Every row comes from one small tree of marks. Brackets hold a mark, then the marks that hang from it, in the order of their numbers. Every link used is in the known rows. Which tree was each row made from?
In the rows, 128 means zero.
Known rows:
{J_762 {J_827 {J_791 J_430}} {J_983 {J_356 J_396 J_526}}}: 142,145,190,172,126,101,128,157,51,155,115,188,157,61,185,173,169,80,155,100,214,40,145,129
{J_762 {J_827 J_791} {J_983 {J_356 {J_526 J_884}}}}: 131,163,153,161,162,62,129,156,51,127,133,170,148,46,120,134,176,90,138,65,208,61,124,139
{J_827 {J_762 J_983} {J_791 J_430 {J_669 {J_724 J_526}}}}: 221,82,203,193,158,162,146,147,159,131,154,134,165,131,185,113,166,166,132,137,152,155,79,143
{J_791 J_430 {J_669 {J_724 {J_526 J_356}}} J_827}: 182,78,155,114,162,169,152,158,183,124,194,122,138,148,173,124,130,112,68,111,81,193,106,100
{J_724 J_526 {J_669 {J_791 {J_827 {J_762 J_983}}}}}: 156,118,114,118,134,124,143,177,132,101,156,119,135,160,90,139,95,140,78,113,102,205,120,123
{J_724 J_526 J_669}: 131,144,89,66,131,128,130,176,141,106,184,99,115,160,67,100,111,119,73,74,120,214,159,100
{J_983 {J_356 J_396 {J_526 J_884}} {J_762 {J_827 J_791}}}: 96,167,126,160,110,70,111,166,23,147,135,190,140,46,129,168,157,35,147,73,206,50,179,130
{J_791 J_669}: 157,122,144,117,169,128,135,152,153,138,168,141,137,108,121,114,167,134,106,94,127,164,128,98
{J_356 J_396}: 101,156,106,84,141,137,123,155,98,143,153,163,106,107,108,151,124,96,118,98,151,149,169,101
{J_724 {J_526 J_356 J_884} {J_669 {J_791 {J_827 J_762}}}}: 124,153,65,71,139,130,144,198,129,84,167,108,103,143,44,134,77,110,53,99,89,230,134,77
{J_884 {J_526 J_356}}: 90,181,100,55,163,128,141,174,110,94,190,145,94,67,67,118,139,111,85,87,130,160,142,99
{J_983 {J_762 {J_827 {J_791 {J_669 J_724}}}}}: 177,92,183,192,161,94,115,141,115,127,175,154,185,84,160,120,171,95,104,119,171,121,112,136
{J_724 {J_526 {J_356 J_396} J_884} {J_669 {J_791 J_430 J_827}}}: 124,145,79,57,117,158,135,194,134,92,170,115,100,154,85,151,52,78,37,96,94,206,176,51
{J_724 J_526 {J_669 {J_791 J_430}}}: 167,118,134,91,113,145,129,175,168,94,181,97,126,171,85,118,84,125,40,97,96,205,159,88
{J_430 {J_791 {J_669 J_724} {J_827 {J_762 J_983}}}}: 178,63,162,169,184,125,153,134,145,152,147,165,150,155,201,139,179,134,114,123,112,142,84,132
{J_430 J_791}: 125,122,138,100,158,107,136,142,130,147,161,152,115,132,130,132,160,106,89,96,131,129,142,100
{J_791 J_430 {J_669 J_724} J_827}: 211,58,189,146,173,152,135,149,172,139,176,146,161,142,200,134,153,129,83,116,92,160,95,109
{J_762 {J_827 J_791} J_983}: 154,137,183,162,180,85,125,144,84,127,141,161,167,64,135,129,171,115,123,116,205,94,100,132
{J_827 {J_762 {J_983 {J_356 J_396 J_526}}} {J_791 J_430}}: 158,144,185,177,117,124,140,173,68,167,103,188,146,77,185,186,170,126,184,128,193,72,129,136
{J_983 {J_762 {J_827 {J_791 J_430}}}}: 167,112,211,183,143,89,111,152,93,141,156,162,184,66,160,152,168,85,109,139,186,79,120,127
{J_430 {J_791 J_669}}: 152,101,153,119,165,122,145,139,158,154,161,148,131,138,154,118,182,118,95,97,123,137,134,89
{J_827 {J_791 J_430 {J_669 {J_724 {J_526 {J_356 J_396} J_884}}}}}: 172,117,139,113,145,177,139,161,156,119,179,127,124,124,154,109,127,105,87,101,143,174,141,76
{J_724 {J_526 J_356 J_884} {J_669 {J_791 J_827}}}: 120,152,61,51,141,122,140,192,141,76,184,100,102,144,43,122,68,100,28,78,85,229,151,67
{J_396 {J_356 {J_526 J_884}}}: 104,201,63,73,164,112,129,168,96,159,169,148,90,85,86,111,139,101,96,53,164,158,145,94
{J_669 {J_724 J_526} {J_791 J_430 {J_827 {J_762 {J_983 J_356}}}}}: 175,80,175,160,129,139,136,142,142,99,160,140,130,144,139,152,93,132,82,124,86,153,97,161
{J_827 J_762 J_791}: 165,141,167,145,153,114,134,170,99,150,130,163,145,87,126,144,174,150,146,142,170,141,97,120

Which tree is each row?
198,97,191,180,182,134,130,131,135,104,170,128,166,107,155,87,158,111,91,96,177,120,95,130 : {J_762 {J_827 {J_791 J_430 {J_669 {J_724 {J_526 J_884}}}}} J_983}
195,110,161,149,157,170,149,168,157,119,165,123,137,120,144,108,152,137,107,127,137,180,94,99 : {J_827 J_762 {J_791 J_430 {J_669 {J_724 {J_526 J_356 J_884}}}}}
154,119,153,133,155,115,137,166,114,133,140,167,134,109,111,171,125,136,97,138,104,160,100,120 : {J_669 {J_791 {J_827 J_762}}}
101,161,43,42,124,142,138,193,121,87,173,116,90,149,55,141,52,79,43,80,98,223,179,57 : {J_724 {J_526 {J_356 J_396} J_884} {J_669 {J_791 J_827}}}
92,179,93,134,141,110,132,167,55,139,120,175,103,80,100,165,145,102,169,77,169,107,151,142 : {J_827 {J_762 {J_983 {J_356 J_396 {J_526 J_884}}}}}
189,80,227,209,125,89,109,135,115,130,157,160,186,70,183,136,177,91,114,123,168,68,118,139 : {J_983 J_356 {J_762 {J_827 {J_791 J_430 {J_669 J_724}}}}}
150,106,129,101,141,196,142,153,176,119,192,119,114,150,151,117,114,99,81,100,109,196,154,88 : {J_791 J_430 {J_669 {J_724 {J_526 {J_356 J_396}}}}}
141,106,156,143,171,100,149,146,103,161,130,176,137,128,168,167,171,121,124,131,133,112,95,131 : {J_430 {J_791 {J_827 {J_762 J_983}}}}
92,162,117,151,134,54,112,161,49,126,158,166,136,52,92,149,159,45,121,54,168,72,162,145 : {J_983 {J_356 {J_526 J_884}} {J_762 J_827}}
202,63,172,131,161,167,143,148,180,131,190,128,147,163,180,116,138,121,74,106,84,183,101,119 : {J_791 J_430 {J_669 {J_724 J_526}} J_827}
70,190,81,45,146,149,138,174,91,105,178,159,81,71,79,137,123,91,99,89,143,154,170,89 : {J_884 {J_526 {J_356 J_396}}}
161,91,138,118,165,117,126,148,143,104,182,147,129,137,122,140,97,123,50,105,85,187,113,125 : {J_669 J_724 {J_791 J_827}}
116,160,128,148,147,95,140,165,79,141,129,165,124,81,112,160,164,129,165,91,154,114,124,156 : {J_827 {J_762 {J_983 {J_356 J_526}}}}
102,138,108,133,143,99,148,158,56,168,112,198,108,116,164,186,162,79,148,88,145,80,140,127 : {J_430 {J_791 {J_827 {J_762 {J_983 {J_356 J_396 {J_526 J_884}}}}}}}
114,161,69,53,111,164,129,189,144,81,175,101,90,151,58,132,51,82,37,85,107,211,196,48 : {J_724 {J_526 {J_356 J_396} J_884} {J_669 {J_791 J_430}}}
127,127,83,98,162,140,144,166,135,81,184,124,95,137,67,130,74,106,52,103,78,223,109,119 : {J_669 {J_724 {J_526 J_356 J_884}} {J_791 {J_827 J_762}}}
168,115,134,135,152,105,131,180,120,111,137,144,151,136,113,161,112,149,90,126,112,179,112,111 : {J_724 {J_669 {J_791 {J_827 {J_762 J_983}}}}}
87,167,125,138,140,92,127,150,44,140,129,181,126,69,128,163,151,66,149,69,191,73,164,141 : {J_762 J_827 {J_983 {J_356 J_396 J_526}}}
133,99,112,94,161,148,155,140,179,123,196,117,107,164,139,97,145,103,64,83,100,192,140,92 : {J_430 {J_791 {J_669 {J_724 {J_526 J_356}}}}}
67,191,58,52,159,132,127,171,94,114,161,147,80,80,64,145,106,72,96,80,148,162,175,67 : {J_526 {J_356 J_396} J_884}
126,140,159,183,105,87,125,163,52,167,134,193,164,56,175,169,180,55,160,92,197,59,170,127 : {J_983 {J_356 J_396 J_526} {J_762 {J_827 {J_791 J_669}}}}
149,117,183,156,131,127,129,157,83,159,107,188,140,93,179,202,146,116,157,146,144,83,110,135 : {J_791 J_430 {J_827 {J_762 {J_983 {J_356 J_396}}}}}
174,102,204,170,137,111,132,155,117,129,122,171,147,95,148,189,128,140,110,146,110,100,94,134 : {J_669 {J_791 J_430 {J_827 {J_762 {J_983 J_356}}}}}
